Each row comes from the steps of one path. Every step used is in the known rows, and no mark comes twice. Write the path behind each row, first mark first.
Known rows
gafebil-balu: [-0.81  1.20  0.81 -1.50  0.53 -2.68 -0.58 -0.79 -0.58  1.11 -1.64  1.13
  0.74  3.07 -1.26 -0.82 -0.49 -0.68]
fadir-zoder: [-1.02  1.29  2.19 -3.35  0.55  0.94  0.46 -0.86 -0.90  3.65 -0.53  1.88
  1.02  1.71 -2.51  0.97 -0.55 -0.72]
getad-muvepi-balu-gafebil: [-2.11 -0.07  0.18 -1.84  1.00 -1.14 -2.21  0.48 -0.89  3.37 -0.65  3.07
  2.64  3.90 -0.80 -0.84  0.52 -1.19]
fadir-zoder-gafebil-balu-muvepi-getad: [-1.17  3.12  2.03 -3.97 -1.16  1.07 -0.32 -0.86  0.31  3.11 -0.52  1.37
  0.38  3.30 -2.22  0.54  0.79  0.46]
getad-gafebil: [ 1.03  1.61  1.23 -1.47  0.02 -1.44 -0.34 -0.27 -0.93  1.22  0.33  1.27
  0.64  2.69 -2.34  1.13  1.79 -0.34]
getad-muvepi-balu-fadir-zoder-gafebil: [-0.52  0.39  2.58 -2.25 -0.13  0.30 -1.09 -1.07 -0.08  4.11  0.24  0.69
  0.63  2.70 -1.96  0.18  0.68 -0.40]
gafebil-balu-muvepi: [-1.62  0.94  2.20 -3.36  0.73 -2.51 -1.27 -0.50 -0.37  1.38 -1.33  0.45
 -0.28  2.96  0.20 -0.53  0.64  0.77]
muvepi-balu: [-1.56  0.06  1.21 -1.97  0.65 -1.36 -0.26 -0.55 -1.20  2.90 -1.77  2.34
  1.52  2.31 -0.59 -0.74  0.15 -1.00]
getad-fadir-zoder-gafebil-balu: [-0.73  2.18  0.69 -0.82 -0.81 -2.05 -1.74 -0.62  0.49  2.68 -0.95 -0.31
  0.83  3.16 -1.98 -1.06 -0.58  0.24]
muvepi-getad-gafebil: [ 1.07  2.90  1.27 -2.15 -1.19  0.40  0.53 -0.66 -0.75  1.93  0.30  2.26
  0.97  2.92 -3.31  1.96  1.86 -0.23]
muvepi-zoder: [-1.04  2.30  0.93 -2.57 -0.97  0.51  0.88 -0.74 -2.30  2.40 -1.36  2.71
  1.19  2.46 -2.17  1.44  0.84 -1.03]
fadir-zoder-gafebil-balu: [-0.38  2.04  0.55 -1.34 -0.08 -1.43 -1.19 -0.44  0.28  1.89 -0.55  0.24
  0.92  3.37 -2.51 -1.28 -0.31 -0.93]
fadir-zoder-gafebil: [ 0.16  1.87  0.99 -2.03  0.12  0.02 -0.41 -0.15 -0.22  2.58  0.54  0.42
  0.57  2.71 -3.09  0.74  0.80 -0.64]
getad-muvepi-zoder-fadir: [-2.16  1.28  2.16 -2.32 -1.53 -0.61  0.34 -1.43 -1.01  3.87 -1.70  2.51
  0.25  2.02 -0.63  1.94  1.05  1.42]
muvepi-balu-fadir-zoder-gafebil: [-0.21  0.99  2.15 -1.70 -0.16  0.17 -0.68 -1.08 -0.27  4.20  0.16 -0.03
  0.48  2.41 -2.27 -0.07  0.16 -0.25]
zoder-gafebil-balu-muvepi-getad: [-0.82  2.92  1.57 -3.35 -0.91 -0.25 -0.34 -0.70  0.08  1.97 -0.72  1.19
  0.03  3.69 -1.75  0.72  1.32  0.65]
muvepi-getad: [-0.38  2.43  1.40 -2.99 -0.58  0.71  1.39 -1.07 -1.07  2.48 -0.90  2.80
  0.72  2.75 -2.75  2.43  0.54 -0.23]

Write each row's path
[-0.71  2.73  1.86 -2.65 -1.40  0.34 -0.88 -0.59  0.29  4.14  0.16  0.02
  0.08  2.62 -2.35  1.49  0.97  1.58] : balu-muvepi-getad-fadir-zoder-gafebil
[-2.24  1.85  2.32 -2.76 -1.49 -0.83  0.37 -1.20 -1.02  4.11 -1.75  1.16
 -0.57  1.60 -0.03  1.48  1.04  2.43] : balu-muvepi-zoder-fadir
[ 0.41  1.38  2.22 -1.83 -0.01  0.04 -0.34 -1.11 -0.25  3.51  0.65 -0.41
 -0.12  2.47 -2.77  1.00  0.33  0.09] : balu-fadir-zoder-gafebil
[-0.37  2.58  0.83 -2.53 -0.91 -0.29 -0.59  0.09 -1.11  1.70  0.03  0.59
  0.06  3.29 -1.91  1.01  2.44  0.00] : balu-muvepi-zoder-gafebil
[ 0.07  1.80 -0.03 -0.58  0.19 -2.93 -1.21 -0.25  0.03  0.53 -0.66  0.02
  0.50  3.78 -1.88 -1.04  0.40 -0.65] : zoder-gafebil-balu
[ 0.25  0.84  2.19 -0.66  0.04 -2.69 -0.89 -1.81 -0.34  2.18 -0.67 -0.98
 -0.59  3.07 -1.28 -0.22 -0.26  0.57] : zoder-gafebil-balu-fadir
[-2.48  2.07  2.06 -2.38 -1.65 -1.37 -0.15 -1.33 -0.65  3.85 -2.22  0.90
 -0.38  1.97  0.16  0.32  0.54  2.27] : gafebil-balu-muvepi-zoder-fadir
[-0.72  3.00  0.72 -1.18 -1.53 -0.90 -1.22 -0.90  0.59  3.18 -0.94  0.32
  1.02  3.36 -2.60 -0.54 -0.51  0.37] : muvepi-getad-fadir-zoder-gafebil-balu
[-1.33  2.87  1.68 -2.02 -1.92 -1.82 -1.26 -0.99  0.14  3.42 -1.44  0.13
 -0.25  3.08 -0.85  1.25  0.72  2.78] : zoder-gafebil-balu-muvepi-getad-fadir
[-1.14  0.90  3.46 -2.67  0.09  0.24 -0.15 -2.16 -0.53  4.53 -1.00  0.60
  0.52  1.87 -1.85 -0.18 -1.69 -0.08] : gafebil-balu-fadir-zoder
[-1.89  2.53  2.23 -2.55 -1.69 -1.61 -0.85 -1.32 -0.20  3.71 -2.04  0.83
  0.01  2.66 -0.41  1.42  0.15  2.77] : gafebil-balu-muvepi-getad-fadir
[-1.21  1.63  1.98 -3.28  0.26 -1.47 -1.76 -0.24  0.33  2.05 -0.45 -0.26
 -0.16  3.19 -0.80 -0.93  0.85  0.54] : fadir-zoder-gafebil-balu-muvepi
[ 0.46  2.78  2.14 -3.23 -1.05  0.38 -0.02 -0.49 -0.53  2.11  0.34  1.76
  0.35  2.95 -2.30  1.83  2.48  0.63] : balu-muvepi-getad-gafebil
[-2.30  2.61  2.85 -3.59 -1.60  0.79 -0.64 -1.45  0.09  5.37 -1.57  1.32
  0.78  2.11 -1.48  0.80 -0.87  1.70] : gafebil-balu-muvepi-getad-fadir-zoder
[-0.87  1.41  1.52 -2.64  0.46 -2.74 -1.79 -0.06  0.14  0.96 -0.60 -0.43
 -0.47  3.50 -0.31 -0.75  1.35  0.81] : zoder-gafebil-balu-muvepi
[-0.81  0.68  3.81 -3.15  0.30  0.94  0.49 -2.00 -0.99  4.82 -0.45  0.83
  0.20  1.42 -2.05  1.27 -1.10  0.15] : balu-fadir-zoder
[-2.11 -0.86  1.94 -2.77  0.64 -1.20 -0.95 -0.62 -0.96  2.76 -1.62  3.46
  1.78  2.82 -0.11 -0.32  0.95 -1.22] : getad-muvepi-balu
[-2.03  2.44  3.12 -3.92 -1.44  1.36 -0.14 -1.33 -0.36  5.64 -1.21  1.49
  0.55  1.66 -1.70  1.86 -0.40  1.90] : balu-muvepi-getad-fadir-zoder
[-1.60  1.77  2.13 -2.77 -0.41 -2.14 -2.25 -0.44  0.47  2.84 -0.83 -0.80
 -0.29  2.98 -0.31 -0.74  0.56  1.72] : getad-fadir-zoder-gafebil-balu-muvepi
[-1.25  2.79  1.62 -3.16 -1.52 -0.15 -0.83 -0.52 -1.41  2.10 -1.15  1.70
  0.81  3.09 -1.10 -0.22  1.61 -0.21] : getad-gafebil-balu-muvepi-zoder
[-0.27  2.10  1.11 -1.39 -0.70 -0.81 -0.99 -0.41  0.00  3.57  0.07 -0.24
  0.40  2.51 -2.53  1.08  0.48  0.84] : getad-fadir-zoder-gafebil
